What can hang from each mark:
suno: fezom vaziru
lete: feter gemi
fezom: gemi suno
gemi: vomo
vaziru: feter fezom suno vomo
feter: lete vaziru
vomo: feter vaziru

Each row was made from one small tree. The marks that hang from a mark follow it in brackets, in alphabetical order. Every link used is in the known rows. Write each row's tree.
Known rows:
vomo(feter(lete) vaziru(suno(fezom))): [ 1.17 -0.15  0.30  0.33 -0.44 -0.45 -0.74  0.48  0.49 -1.41 -1.52  1.09
  0.61 -1.65  0.66  0.71 -0.96  0.18  1.35]
suno(fezom(gemi(vomo)) vaziru): [ 0.25  1.34 -2.24 -0.86 -1.46  0.66 -0.66 -1.61  0.45  2.26 -4.41 -0.97
 -0.08  1.94  0.63 -2.11  3.02 -1.74 -2.05]
lete(feter(vaziru(vomo)) gemi): [-1.13 -0.99  0.33 -1.63  1.31 -1.90 -0.92  0.43 -0.58  0.97  3.82  0.63
  1.73  0.05 -1.25 -1.08 -0.54  1.38 -0.54]
lete(gemi(vomo)): [-1.61 -0.59 -0.51  0.06  4.34 -1.57 -0.73 -0.30 -0.38  0.74  0.23 -0.28
 -0.12  0.86 -1.49 -1.97 -0.08  0.94 -1.06]
feter(vaziru(fezom)): [-0.53  1.28 -1.01 -0.06 -0.55 -0.57 -0.41 -1.23  0.20 -1.44  1.18  0.85
 -0.27 -0.62 -1.50 -1.85  1.75  0.34 -0.83]
lete(feter(vaziru(fezom vomo))): [-0.05  0.61 -0.26 -1.97 -1.38  0.51 -0.34 -0.67 -1.24 -0.18  3.06  1.32
  0.57 -0.24 -0.65 -0.02  0.37  0.82  0.17]
gemi(vomo(feter vaziru(fezom(suno)))): [ 0.01 -0.27  0.38  0.27  0.05  1.81 -1.06 -0.60  0.07  0.17  0.31  1.78
 -2.56 -1.88 -1.28 -0.02 -0.58 -0.20  3.21]
feter(vaziru(fezom suno vomo)): [-0.61  1.07  0.55 -0.49 -2.69  1.26  0.59 -0.63 -0.12 -1.26  1.68  0.90
  0.14 -0.81 -0.49 -0.74  0.27 -0.31 -1.95]
vaziru(suno): [-0.70  0.31 -0.26  0.50  0.15 -0.01  0.88  0.25 -0.13 -1.05 -1.79 -1.69
  1.48  1.54  1.19  1.18  0.30 -0.04 -2.11]
suno(fezom(gemi) vaziru(vomo(feter))): [ 1.10  1.18 -1.27 -1.24 -3.62  0.63 -0.41 -0.94  0.45  1.86 -3.70 -0.24
  0.76  1.40  1.29 -1.56  1.39 -1.57 -0.63]
vaziru(vomo(feter(lete))): [ 1.34  0.68 -0.57 -0.51  1.31 -0.38  1.21  0.38 -1.48 -1.15  0.09  1.04
  0.12 -0.64  0.87 -0.30 -1.52  0.93  1.82]
fezom(suno(vaziru(feter(lete) vomo))): [ 1.30 -0.87  0.60  0.22 -0.45 -0.40  1.70  0.45 -0.40  1.02 -1.61 -0.97
  1.50  0.71  0.87  0.74 -0.05 -1.28  1.32]
lete(feter(vaziru) gemi): [-1.36 -1.32 -0.09 -1.19  2.15 -2.61 -1.34  0.47  0.03  0.68  3.15  0.01
  2.00  0.49 -1.48 -1.18  0.15  1.49 -0.81]
vomo(feter(lete vaziru(fezom suno))): [ 1.00 -0.94 -0.24  0.63  1.11 -1.09 -0.18  1.03  1.12 -2.74  0.33  0.52
  1.12 -1.22 -0.14 -0.92 -0.06  0.56  0.28]
vomo(feter vaziru(suno)): [ 0.14 -0.33  1.08  0.48 -1.41  0.14 -1.32  0.72  0.83 -1.19 -0.28  0.64
 -0.34 -1.40  0.53  1.21 -1.55  0.24  2.78]
feter(lete vaziru): [ 0.84  0.91 -2.39  0.17  4.21 -2.25  1.50 -0.02 -0.58 -2.27  0.80  0.47
  0.41 -1.22 -0.38 -1.77  1.70  0.99 -1.12]
vaziru(feter suno vomo): [ 0.15 -0.26  2.84  0.27 -2.36  1.06  1.00  0.86 -0.39 -0.02  0.63 -1.42
  1.08  1.38  2.35  0.40 -3.02  0.61 -0.38]
vaziru(feter fezom(gemi suno) vomo): [ 0.29 -0.28  3.32 -0.26 -6.17  1.80  0.56 -0.02 -0.49  1.50  2.92 -0.04
 -0.26  1.70  0.29  3.01 -2.76 -0.05  0.84]
vomo(vaziru(suno)): [-0.71  1.28  0.49 -0.11 -1.01  0.53 -0.39 -0.54 -0.75 -0.57 -0.18  0.23
 -0.66 -0.33  0.27  1.53 -0.32  0.03  0.14]
feter(vaziru): [-0.35  1.13 -1.96  0.34  1.17 -1.64  0.28 -0.50  0.36 -1.19  0.40  0.13
 -0.13 -0.82 -0.53 -2.03  1.76  0.65 -0.04]

Which tree is each row?
[-0.08 -0.56 -0.67  0.37 -2.39  0.02  1.25  0.74  0.54  2.17 -1.28 -2.19
  0.53  2.16  0.74  3.78  1.14 -1.96  0.36] => fezom(gemi suno(vaziru))
[-0.12 -0.82  0.24  0.88 -1.17  0.86  1.36  0.89  0.15  2.32  1.19 -0.80
 -1.66  0.27  0.30  4.51 -0.74 -0.72  1.74] => fezom(gemi(vomo(vaziru(feter(lete)))) suno)
[-0.54  0.28  0.85  0.44  1.04  1.80 -0.57 -0.43 -0.40  0.55  0.31  0.15
 -2.28 -0.64  0.06 -0.48 -0.79  0.32  1.14] => gemi(vomo(vaziru(feter suno)))
[-0.16  0.44 -0.86  0.20  0.70  0.98 -0.15  0.54 -0.21  0.73  1.30  0.12
 -2.78  0.07  0.18  2.07 -0.51  0.49  1.45] => fezom(gemi(vomo(feter(lete) vaziru)))
[ 0.42  0.58  1.44  0.20 -1.32 -0.18 -0.54 -0.43 -0.18 -0.27 -0.65 -0.03
  0.38 -0.16  0.95  0.44 -0.96  0.47 -0.26] => vomo(vaziru(feter(lete) suno(fezom)))
[ 0.58 -0.88  1.05  0.98 -0.62  0.06  0.58  0.79  0.88  0.30 -1.63 -2.28
  1.69  2.19  2.29  0.62 -0.82  0.44 -2.85] => vaziru(feter(lete) suno(fezom(gemi(vomo))))
[-0.66  0.48 -0.67  0.25 -2.45 -0.27  0.31 -0.51  0.82 -0.28  1.69  0.27
 -0.12 -0.23 -1.29  0.91  1.52 -0.40 -0.51] => feter(vaziru(fezom(gemi suno)))
[-1.26 -1.05  0.41  0.17  3.34 -1.39 -1.66  0.04  0.15  0.75  0.91  0.62
 -0.91 -0.50 -1.68 -1.76 -1.05  1.01  1.06] => lete(gemi(vomo(feter vaziru)))
[ 0.76 -0.28  1.79  0.00 -1.11  0.83 -1.22  0.41  0.02 -2.15  0.76  1.61
 -0.15 -1.43 -0.36  1.50 -1.58  0.19  1.13] => vomo(feter(lete) vaziru(fezom suno))
[-1.29 -1.50  1.04  0.27  1.81 -0.84 -1.64 -0.04  0.38  0.96  1.10  0.79
 -0.58 -0.59 -2.16 -0.85 -1.07  0.32  0.98] => lete(gemi(vomo(feter vaziru(fezom(suno)))))
[-0.30  0.25  1.43  0.17  0.74  2.36 -0.71 -0.77 -0.85  0.01  0.98  0.80
 -2.34 -0.67 -0.54 -0.24 -0.86  0.29  0.16] => gemi(vomo(vaziru(feter(lete) fezom suno)))
[ 0.79 -0.43  0.53 -0.05  2.76 -1.42 -0.78  0.05 -0.27  0.10 -1.22 -1.52
  0.93  1.95  0.47 -3.11  0.57  0.04 -0.46] => suno(vaziru(feter(lete(gemi))))
[-0.06 -0.09 -0.93  0.49 -1.01  0.40  0.80  0.33  0.86  0.00 -3.02 -1.43
  1.44  1.31  1.57  1.27  0.53 -0.50 -2.70] => vaziru(suno(fezom(gemi(vomo(feter(lete))))))
[ 0.64 -0.22 -0.36 -0.07 -1.03 -0.08  1.68 -0.10 -0.52  1.12 -2.27 -0.74
  1.24  0.53  0.43  1.04  0.84 -1.85  1.13] => fezom(suno(vaziru(vomo)))
[-0.66  1.01 -0.60 -0.01  0.66  1.81 -0.26 -1.18 -0.54  0.63 -1.28  0.69
 -2.03 -0.90 -0.21 -0.40  0.46 -0.26  0.07] => gemi(vomo(vaziru(suno(fezom))))
[ 0.62  0.08 -0.65  0.29  3.44  0.74 -0.54 -0.13 -0.60 -0.50  0.12  1.57
 -2.56 -2.17 -0.47 -0.91 -0.54  0.64  2.90] => gemi(vomo(feter(lete) vaziru))
[ 0.90  0.97 -1.31 -0.28  1.14 -0.62  2.30  0.02 -0.57 -1.50 -0.14  0.72
  1.51 -1.47  0.71 -1.28  0.83  0.00 -2.76] => feter(lete vaziru(suno(fezom) vomo))
[-0.38 -0.71 -1.07  0.45  4.06 -1.86  0.78  0.41  0.61 -0.76 -0.08 -0.02
  1.52 -1.04 -0.79 -2.50  1.24  0.18 -3.95] => feter(lete(gemi(vomo)) vaziru(suno(fezom)))
[ 0.53 -1.64 -0.51  0.69 -0.29  0.97  1.15  1.45  0.90  2.20 -0.97 -1.42
 -0.68  0.75  0.63  2.89  0.50 -1.96  1.54] => fezom(gemi(vomo(feter(lete))) suno(vaziru))
[ 0.02 -0.75  0.11  0.81 -1.76 -0.31 -0.89  1.00  1.94 -1.61  0.65 -0.02
  0.39 -0.50 -0.05 -0.07 -0.15  0.27  0.82] => vomo(feter(vaziru(fezom(gemi) suno)))
[-0.13  1.20 -0.21 -1.04 -1.37  1.12 -1.07 -1.14 -0.52  0.24 -1.10 -0.74
 -0.44  2.38 -0.37 -0.74  1.93 -1.17 -1.46] => suno(vaziru(fezom(gemi)))
